Each row was made from one walk, in order. Every step used is in the known rows, and no mark comes twice. Write each row's walk.
Known rows:
doso, filasa, finu, pozokeg, lifa: [-0.34 -0.13 -2.77 -0.35 -0.56  1.55  0.47  0.68 -2.54 -0.12 -0.07  0.52
 -1.30 -0.04 -0.92  1.52  1.37  1.13  1.21 -0.35  1.92  0.12 -1.17]
lifa, pozokeg, finu: [-0.77 -0.61 -3.26 -2.86  1.04  0.80  0.79  0.56 -1.00 -0.71  1.49 -1.42
 -2.95 -1.06 -0.81  0.79 -0.42  0.08  2.64 -1.25  3.39 -0.58 -0.65]
mufez, noko: [ 0.26 -0.05  0.15  0.20  0.32 -0.39 -0.73 -0.40 -0.24 -1.00 -2.17 -0.88
 -1.69 -2.53 -0.14  2.17 -1.40 -0.09 -0.56 -0.29  0.62 -1.13 -1.37]
filasa, finu, noko, doso, sogim: [ 0.64  0.28 -0.55  0.24 -0.26  0.08 -1.06 -0.81 -3.38 -1.69 -3.80 -0.49
 -0.87 -0.81  1.27  2.24  1.17 -1.40  0.59 -0.57  1.35 -0.60 -2.86]
filasa, finu, noko, mufez: [ 0.23  0.35 -0.10  0.97  0.10 -0.09 -1.57 -0.69 -2.07 -2.09 -0.84  0.13
 -1.13 -2.22  1.40  2.39  0.68 -2.10  0.56 -0.26  0.96 -1.55 -1.27]
finu, noko: [-0.11  0.22 -0.66  0.17  0.06  0.29 -0.83 -0.22 -0.67 -1.69 -0.51 -1.74
 -0.59 -1.76  1.36  2.05 -0.79 -1.38  1.48 -0.52  1.61 -0.65 -1.47]
mero, noko: [ 0.55 -0.17 -0.09  0.72  0.44 -0.42 -0.62 -0.15 -0.80 -0.26 -2.20 -0.47
 -0.43 -0.68  0.32  1.69 -1.72 -0.51  1.19 -0.23 -0.05 -0.83  0.17]
finu, filasa: [-0.38 -0.33 -1.06  0.61  0.44  1.18 -1.15 -0.33 -0.55 -1.26  1.03 -1.08
 -0.70 -1.06  0.32  0.74 -0.65 -0.65  1.16 -0.48 -1.34  0.29 -1.65]
doso, noko, mero, filasa, finu: [ 0.98  0.72  4.96  1.73  1.00  0.88 -1.34 -0.32 -2.17 -0.79  1.85  2.62
  1.08  2.30 -0.46  2.60 -0.54 -0.39 -1.86 -0.35 -3.02 -0.01 -2.05]
lifa, pozokeg, finu, noko, mero, filasa, doso, sogim: [-0.07 -0.15  0.52 -0.33  0.30  1.40 -0.62  0.37 -2.06 -0.46  3.70  1.96
  0.76  1.56  0.03  1.09 -1.68 -0.99  1.89 -1.99  5.77 -0.55 -3.56]
noko, mero, filasa: [ 0.11  0.09  4.46  0.77  1.16  0.67 -0.91 -0.42 -0.40 -0.65  2.09  0.85
  0.25  2.20 -0.28  1.53 -1.79 -1.71 -0.95 -0.79 -2.53  0.39 -1.26]
filasa, doso: [ 0.28 -0.52  1.67  1.37  0.21  0.77 -0.55 -0.12 -2.68  0.25 -1.16 -1.01
 -0.27 -0.24  0.31  2.07 -1.13 -0.37 -0.25 -0.85 -0.91 -0.40 -1.32]
finu, filasa, doso, noko: [ 0.67 -0.16  0.05  2.15 -0.31  1.23 -1.54 -0.03 -2.13 -0.56  0.49  0.01
  0.46 -0.85 -0.13  1.45 -1.32  0.55 -0.46 -0.59 -1.07 -0.23 -3.05]
noko, finu: [ 0.70 -0.08  1.52 -1.02  0.47 -0.04 -0.30 -0.73 -0.38 -0.66 -0.93 -1.45
 -1.75 -0.39  0.76  0.70 -0.65 -1.69  0.21 -0.65 -2.68 -0.16 -1.56]
lifa, pozokeg: [-0.43 -0.49 -1.31 -1.53  0.43  0.62  0.10  0.32 -0.44 -0.49  0.06 -1.82
 -2.45 -0.65 -0.57  1.78 -0.19 -0.15  1.16 -0.84  0.65 -0.22 -0.71]
doso, filasa, mero, noko: [ 0.01  0.22  0.68  2.89 -0.93 -0.33 -0.26 -0.09 -3.66  1.39 -3.73  2.13
  1.19  0.87  0.20  2.45 -0.70 -0.51  1.17  0.30  1.01 -0.23 -0.58]
doso, noko: [ 0.82  0.21  0.74  0.24  0.17  0.08 -0.45  0.01 -1.41 -0.88 -2.12 -1.00
 -1.24 -1.40 -0.30  2.16 -0.85  0.25 -0.38 -0.29 -0.67 -0.68 -1.94]
doso, filasa, mero: [-0.50  0.12  1.35  2.16 -0.72  0.50  0.15 -0.14 -4.03  0.96 -2.88  1.03
  0.27  0.71  0.12  2.56  0.46 -0.77  0.37  0.02  0.03  0.19 -1.69]
mufez, noko, finu, pozokeg: [ 1.14  0.11 -0.94 -0.79 -0.16 -0.65 -0.91 -0.56  2.46 -1.10  0.31 -1.47
 -2.84 -2.51  0.50  0.96 -1.86 -0.59 -0.56 -0.21 -0.20 -1.36 -1.85]
noko, mero: [ 0.34  0.10  4.44 -0.18  0.66  0.29 -0.36 -0.54 -0.52 -0.88  0.96 -0.45
 -1.13  0.24 -0.07  1.63 -1.21 -2.04 -0.16 -0.60 -1.75 -0.19 -1.06]
doso, filasa: [-0.21 -0.19  0.98  0.63 -0.55  0.45  0.09 -0.07 -2.58 -0.29 -2.74 -0.18
 -0.30  0.02 -0.37  1.90 -0.55 -0.54  0.20 -0.37 -0.19  0.34 -2.10]
lifa, pozokeg, finu, filasa, mero, noko: [-0.92 -0.29 -5.14  0.19  0.46  0.72 -0.33  0.42 -1.38  0.31  2.46  1.38
 -0.84 -0.40 -0.14  0.24 -0.57  0.27  3.95 -0.53  4.14 -0.64  0.37]
doso, noko, finu: [ 1.53  0.34  1.71 -0.76  0.08 -0.35 -0.46 -0.48 -0.50 -0.88 -1.57 -0.96
 -1.58 -0.80  0.21  1.13 -0.89 -0.72 -0.55 -0.41 -2.44 -0.52 -2.54]
finu, filasa, doso: [-0.13 -0.60 -0.10  1.89  0.10  1.59 -1.35 -0.24 -2.03 -0.33  1.23 -0.57
  0.48 -0.40  0.40  1.07 -1.18 -0.42  0.46 -0.83 -1.37  0.14 -1.98]
mero, noko, finu: [ 1.31  0.01  1.07 -0.36  0.23 -0.90 -0.61 -0.66  0.10 -0.29 -1.72 -0.37
 -0.80 -0.17  0.81  0.60 -1.59 -1.43  1.11 -0.37 -1.90 -0.62 -0.43]

Which walk is each row?
[-0.59 -0.33 -5.60 -0.71  0.34 -0.21 -0.36 -0.05 -1.45 -0.18  1.47  0.93
 -2.01  0.14 -0.66 -0.16 -0.62 -0.54  2.72 -0.71  2.88 -0.01  0.55] | lifa, pozokeg, finu, filasa, mero, noko, doso
[ 0.88 -0.05 -0.49  0.37  0.07 -0.11 -1.50 -0.78  0.67 -0.86  0.72  0.13
 -0.16 -0.39  0.90 -0.45 -1.75 -1.38  1.66 -0.33 -2.14 -0.03 -1.06] | mero, noko, finu, filasa
[-1.07 -0.14 -2.59  0.90  0.81  1.37 -0.39 -0.18 -2.64 -0.21  1.86  0.54
 -0.66 -0.87  0.64  0.44 -0.18 -0.60  2.62 -0.40  1.61 -0.32 -1.05] | pozokeg, finu, filasa, mero
[-0.20 -0.11 -2.74  1.84  0.48 -0.42 -1.28 -0.52 -1.99 -0.38  0.34  2.31
 -1.04 -1.66  0.34 -0.08 -1.18 -1.38  2.34 -0.08  2.68 -1.40  0.12] | pozokeg, finu, filasa, mero, noko, mufez
[ 0.61  0.10 -0.08  1.49  0.12 -1.32 -0.55 -0.67 -2.35  0.51 -3.75  0.24
 -0.95  0.60  0.31  1.87 -0.72 -1.31  0.05  0.04 -0.82 -0.36  0.75] | filasa, mero, noko, doso
[-0.15 -0.36 -3.51 -1.66  0.41  0.96  0.42  0.58  0.43 -0.65  0.84 -2.12
 -3.05 -1.51 -0.60  0.69 -0.22  0.56  1.45 -0.73  1.86 -0.52 -0.15] | finu, pozokeg, lifa
[ 0.17  0.29  4.72  1.51  1.40  1.27 -1.20 -0.53 -2.11 -0.56  2.46  2.12
  1.03  2.74  0.06  2.19 -0.35 -1.38 -0.94 -0.62 -3.22  0.27 -1.11] | noko, mero, filasa, finu
[-0.94 -0.97 -3.81 -0.90  0.47  1.91 -0.33  0.51 -1.79 -0.45  3.87 -0.30
 -1.22 -0.66 -0.65  0.04 -0.95  0.45  2.35 -1.58  2.91 -0.01 -1.66] | lifa, pozokeg, finu, filasa, doso
[-0.33  0.56 -0.47  1.52 -1.36 -0.55 -0.42 -0.59 -3.52 -0.55 -3.25  0.35
  0.01  0.38  0.74  2.40  0.24 -2.18 -0.01 -0.14  1.44  0.40 -2.17] | finu, noko, doso, filasa, mero
[ 0.07  0.28  0.50  1.41 -1.21 -1.21 -0.35 -0.81 -3.19  0.06 -5.01  1.14
 -1.07 -0.41 -0.75  2.59 -0.27 -0.96 -2.11  0.10  0.55  0.01 -1.97] | mufez, noko, doso, filasa, mero
[ 1.36 -0.10  1.98  1.76 -0.33 -0.46 -1.24 -0.30 -2.57 -0.56 -2.59  0.19
 -1.40 -1.75 -0.52  2.22 -1.12 -0.53 -1.95 -0.55 -0.34 -1.37 -2.40] | filasa, doso, noko, mufez
[-0.12 -0.50 -3.72 -0.62  0.08  1.62 -0.40  0.77 -1.87 -0.71  3.26  0.11
 -1.17 -1.13 -1.21  0.49 -1.01  1.31  1.58 -1.36  3.17 -0.31 -2.72] | lifa, pozokeg, finu, filasa, doso, noko
[ 1.11  0.30 -0.56  1.35 -0.27 -0.65 -0.71 -0.35  0.42  0.87  0.03  0.26
 -1.03 -0.06  1.52  0.93 -1.29 -1.10  1.40  0.21 -0.72 -1.13  0.15] | filasa, mero, noko, finu, pozokeg
[ 0.43  0.24  4.00  0.95  0.86 -0.14 -1.43 -0.63  0.50 -1.01  1.34  1.47
  0.00  0.65 -0.63  1.99 -2.43 -1.03 -2.15 -0.51 -1.02 -0.42 -1.62] | mufez, noko, mero, filasa
[ 0.88 -0.27  0.52  1.04 -0.38  0.30 -1.87 -0.91 -0.28 -0.77  0.94  0.24
 -0.28 -1.57  0.53  0.46 -2.00 -0.78 -0.91 -0.70 -1.56 -0.45 -3.06] | mufez, noko, finu, filasa, doso
[-0.08 -0.23 -3.22 -0.86  0.52  1.52  0.20  0.54 -1.23 -0.50  1.15 -0.90
 -2.35 -0.96 -0.25  1.38  1.09  0.83  1.48 -0.51  1.21 -0.64  0.05] | filasa, finu, pozokeg, lifa
[ 0.90  0.36 -0.30  1.87 -1.35 -0.58 -0.38 -0.21 -0.94  1.14 -1.14  1.59
  0.09  0.85  0.84  1.09 -1.12 -0.88  1.14  0.34  0.14 -0.41 -1.09] | doso, filasa, mero, noko, finu, pozokeg
[ 0.35 -0.16  0.06 -0.47  0.30  0.78 -1.13 -0.85  0.20 -1.22  1.58 -1.02
 -1.11 -0.56  0.83 -0.33 -0.76 -1.69  0.92 -0.60 -3.19  0.38 -2.21] | noko, finu, filasa
[ 0.60  0.00 -0.46 -0.25 -0.06 -0.10 -1.62 -1.01  1.22 -1.69  0.79 -0.34
 -1.45 -2.21  0.49  0.13 -1.55 -1.11 -0.20 -0.37 -1.62 -0.46 -2.65] | mufez, noko, finu, filasa
[ 0.23 -0.67  0.22  2.22 -0.39  1.71 -1.36 -0.29 -3.08  0.09 -1.37  0.05
  0.41 -0.59  0.50  1.00 -0.76  0.05  0.85 -0.94  0.22 -0.26 -3.74] | finu, filasa, doso, sogim
[ 0.18  0.06 -1.70  2.14 -0.07 -0.52 -1.43 -0.80 -1.76 -0.11 -1.39  0.67
 -0.32  0.42  0.40  0.86 -0.77 -1.34  0.59  0.06 -1.26  0.20  0.14] | finu, filasa, mero, noko, doso
